Each row was made from one path, in order. Every step used is in the known rows, and no mark comes twice. Write each row's path.
In the rows, 128 means zero.
Known rows:
satez-muku-tunade: [ 86 127 146  77 139 119 121 126 149 107 117 127 115 112 113 120 134 145
 123 108  42 124]
peses-lebu-nenebap-satez-muku: [113 131 141 105 105 119 128 131 142 123 118  99 146 154 152 116 154 128
 124 123  73 115]
nenebap-lebu-peses-disise-tunade: [ 52 112 129 113 151 125 126  99 169  72  68 116 102 105  83 123 152 150
 152 145  67 134]
gikol-peses-lebu-nenebap-satez-tunade: [111 134 131 114  87 123 134 108 130 103  95 109 138 146 146 132 155 138
 148 135  65 105]
gikol-peses-disise-tunade-satez-muku: [ 72 113 123 127 129 144 138 109 153 111  65  90 105  78 103  96 149 157
 123 152  38 107]
satez-muku-tunade-disise-peses-lebu: [ 89 145 116 100 148 142 137 129 161 137  95 111 117  82  96  88 138 119
 130 149   4 133]
tunade-satez-nenebap-lebu-peses: [ 77 104 139 110 123 123 142 114 164  72  89 134 124 102  80 100 122 145
 153 111 126 131]
gikol-peses-lebu-nenebap-satez: [103 138 142 128  87 110 130  95 118 104  98  87 151 143 150 119 156 134
 144 124  73 109]
satez-nenebap-lebu: [ 93 130 143  63 135 106 130 120 147  71 110 109 127  98  97 117 134 137
 126 106 132 130]
satez-muku-tunade-disise-peses: [ 76 132 134 105 156 127 125 122 156 130 100 131 116  84  95 108 126 140
 126 134  22 130]
tunade-disise: [ 80 133 147 103 157 112 135 108 123 110 129 106 136 112 117 116 133 133
 134 112  96 165]
peses-lebu-nenebap: [ 98 147 155 108 117 114 128 121 110  85 121 102 144 126 136 132 157 123
 136 103  69 148]
gikol-peses-disise: [ 72 140 135 107 130 107 128  93 128  97  79  70 136 102 142 119 151 143
 136 135  67 118]
lebu-peses-disise: [ 61 121 138 114 141 112 130 112 143  94  85 105 132 121 141 128 148 141
 150 125  66 139]
nenebap-lebu-peses: [ 61 131 141 104 138 109 131 100 153  60  89 126 129 127  95 133 128 148
 158 120 107 142]
gikol-peses-disise-tunade-satez-nenebap: [ 82  99 128 117 117 137 142 113 140 103  70  96 102  61 101  91 151 151
 123 130  64 110]
gikol-peses-lebu-nenebap-satez-muku-tunade-disise: [122 118 139 127 107 126 127 105 169 157 107 103 142 140 116  91 148 126
 142 138  24 108]
ninebaz-nenebap-satez-muku-tunade-disise-peses-lebu: [111 108 123  78 123 126 118 125 163 155 111 111 122 109 118  52 130 114
 144 152  10 126]
peses-disise-tunade-satez-nenebap: [ 83  95 134 106 134 139 140 124 137 106 100 108  98  68 104  88 153 143
 119 119  74 129]
nenebap-lebu: [ 73 145 143  85 145 106 122  93 136  65 115 103 131 113  99 121 134 142
 136 118 118 140]
tunade-muku: [ 79 134 137 100 146 110 124 124 133  89 135 109 124 115 123 123 128 136
 118  96  76 146]

Which path is each row?
[ 99 132 136 119 103 128 116 122 149 130  99 125 126 123 132 109 149 132
 129 135  10  94] | disise-peses-lebu-nenebap-satez-muku-tunade
[ 70  80 131 123 128 142 145 134 153 100  74 131  96  81 100 100 147 150
 140 120  61 131] | lebu-peses-disise-tunade-satez-nenebap
[ 80 110 130  87 138 110 131 122 182  84  72 105 128 106 105 112 144 135
 147 128 104 123] | satez-nenebap-lebu-peses-disise
[ 80 101 128 100 141 136 131 106 164  89  98 103  98  65  70  79 148 143
 127 135  99 124] | peses-disise-tunade-satez-nenebap-lebu
[111 130 137 103 105 124 129 120 126 106 127 122 134 152 149 130 156 131
 142 124  77 124] | peses-lebu-nenebap-satez-tunade
[ 78  87 136 116 132 126 127  99 189 101  90 127 112  93  73  76 135 138
 161 126  72 119] | muku-tunade-satez-nenebap-lebu-peses-disise
[102 111 143 119 124 111 115 125 147 108 146 143 128 157 141 142 134 145
 127 100  78 122] | lebu-nenebap-satez-tunade-muku
[104 136 128 132 125 127 133 128 150 147 101 103 146 125 134 105 144 122
 127 149  52 120] | tunade-disise-peses-lebu-nenebap-satez-muku
[ 59  94 125 134 140 148 141 130 168 108  68 125 100  98 103 104 144 156
 137 141  38 126] | lebu-peses-disise-tunade-satez-muku
[ 98 117 155 108 114 110 119 113 123 101 131 142 132 155 150 151 145 152
 136 110  96 119] | lebu-nenebap-satez-tunade
[ 82 119 152 102 155 115 125  98 133 120 138 124 122 107  99 106 133 133
 141 106  55 157] | muku-tunade-disise
[ 88 130 125  87 148 121 127 136 146  87 130 132 112 117 121 137 128 140
 123 106  68 141] | satez-tunade-muku
[ 96 103 157  68 114  92 109 107 112  99 135 108 135 140 153  96 131 139
 142 107 101 137] | ninebaz-nenebap-satez
[ 90 142  99 109 132 141 147 113 138 131 103 111 121 111 130  98 140 125
 145 166  63 129] | nenebap-satez-tunade-disise-peses-lebu
[ 60 101 120 128 147 146 134 110 195  92  64 119 100  96  69  95 140 154
 146 157  61 123] | nenebap-lebu-peses-disise-tunade-satez-muku
[ 92 101 151  96 122 125 132 117 132 106 131 137 112  86  99  87 130 142
 131  89  73 130] | muku-tunade-satez-nenebap
[ 87 130 136  90 159 125 139 119 135 108 128 127 123 114 116 130 133 137
 137 124  89 160] | satez-tunade-disise
[ 76  78 134  98 139 132 118 120 194  87  68 122 101  99  74  73 134 147
 155 150  55 135] | ninebaz-nenebap-lebu-peses-disise-tunade-satez-muku
[ 59 126 132 110 147 111 125  93 169  78  79  99 132 121 108 118 143 140
 159 141  91 133] | nenebap-lebu-peses-disise
[ 92 142 125 118 106 128 129 121 124 103  99 129 128 128 146 133 151 134
 140 142  55 110] | disise-peses-lebu-nenebap-satez-tunade
[ 81 116 139  83 129 109 136 127 166  63  82 130 126 112  94 128 129 142
 145 109 119 131] | satez-nenebap-lebu-peses
[ 87 122 129  86 123 120 133 111 125 101 125 128 120 142 146 131 137 151
 136 125 101 120] | nenebap-satez-tunade
[ 93 125 142 144 119 123 120  93 134 145 122 123 132 119 115  94 148 121
 148 134  24 127] | muku-tunade-disise-peses-lebu-nenebap-satez
[105 100 144  56 116 104 116 120 124  97 131 131 121 142 153 109 129 144
 145 118  94 133] | ninebaz-nenebap-satez-tunade
[ 57 106 114 123 160 126 121 113 192  77  80 116  97 106  74 115 142 141
 142 136  47 135] | nenebap-lebu-peses-disise-tunade-muku
[116 127 130 128 107 129 139 103 143 129 106 106 143 144 132 116 150 128
 154 145  69 124] | gikol-peses-lebu-nenebap-satez-tunade-disise
[ 65 122 136 101 148 125 126 110 125  93  98  99 104  91 119 121 162 146
 123 127  54 138] | peses-disise-tunade
[100 118 161 109 114 104 119 124 140 116 124 120 144 155 152 137 141 148
 120 110  92 111] | lebu-nenebap-satez-muku
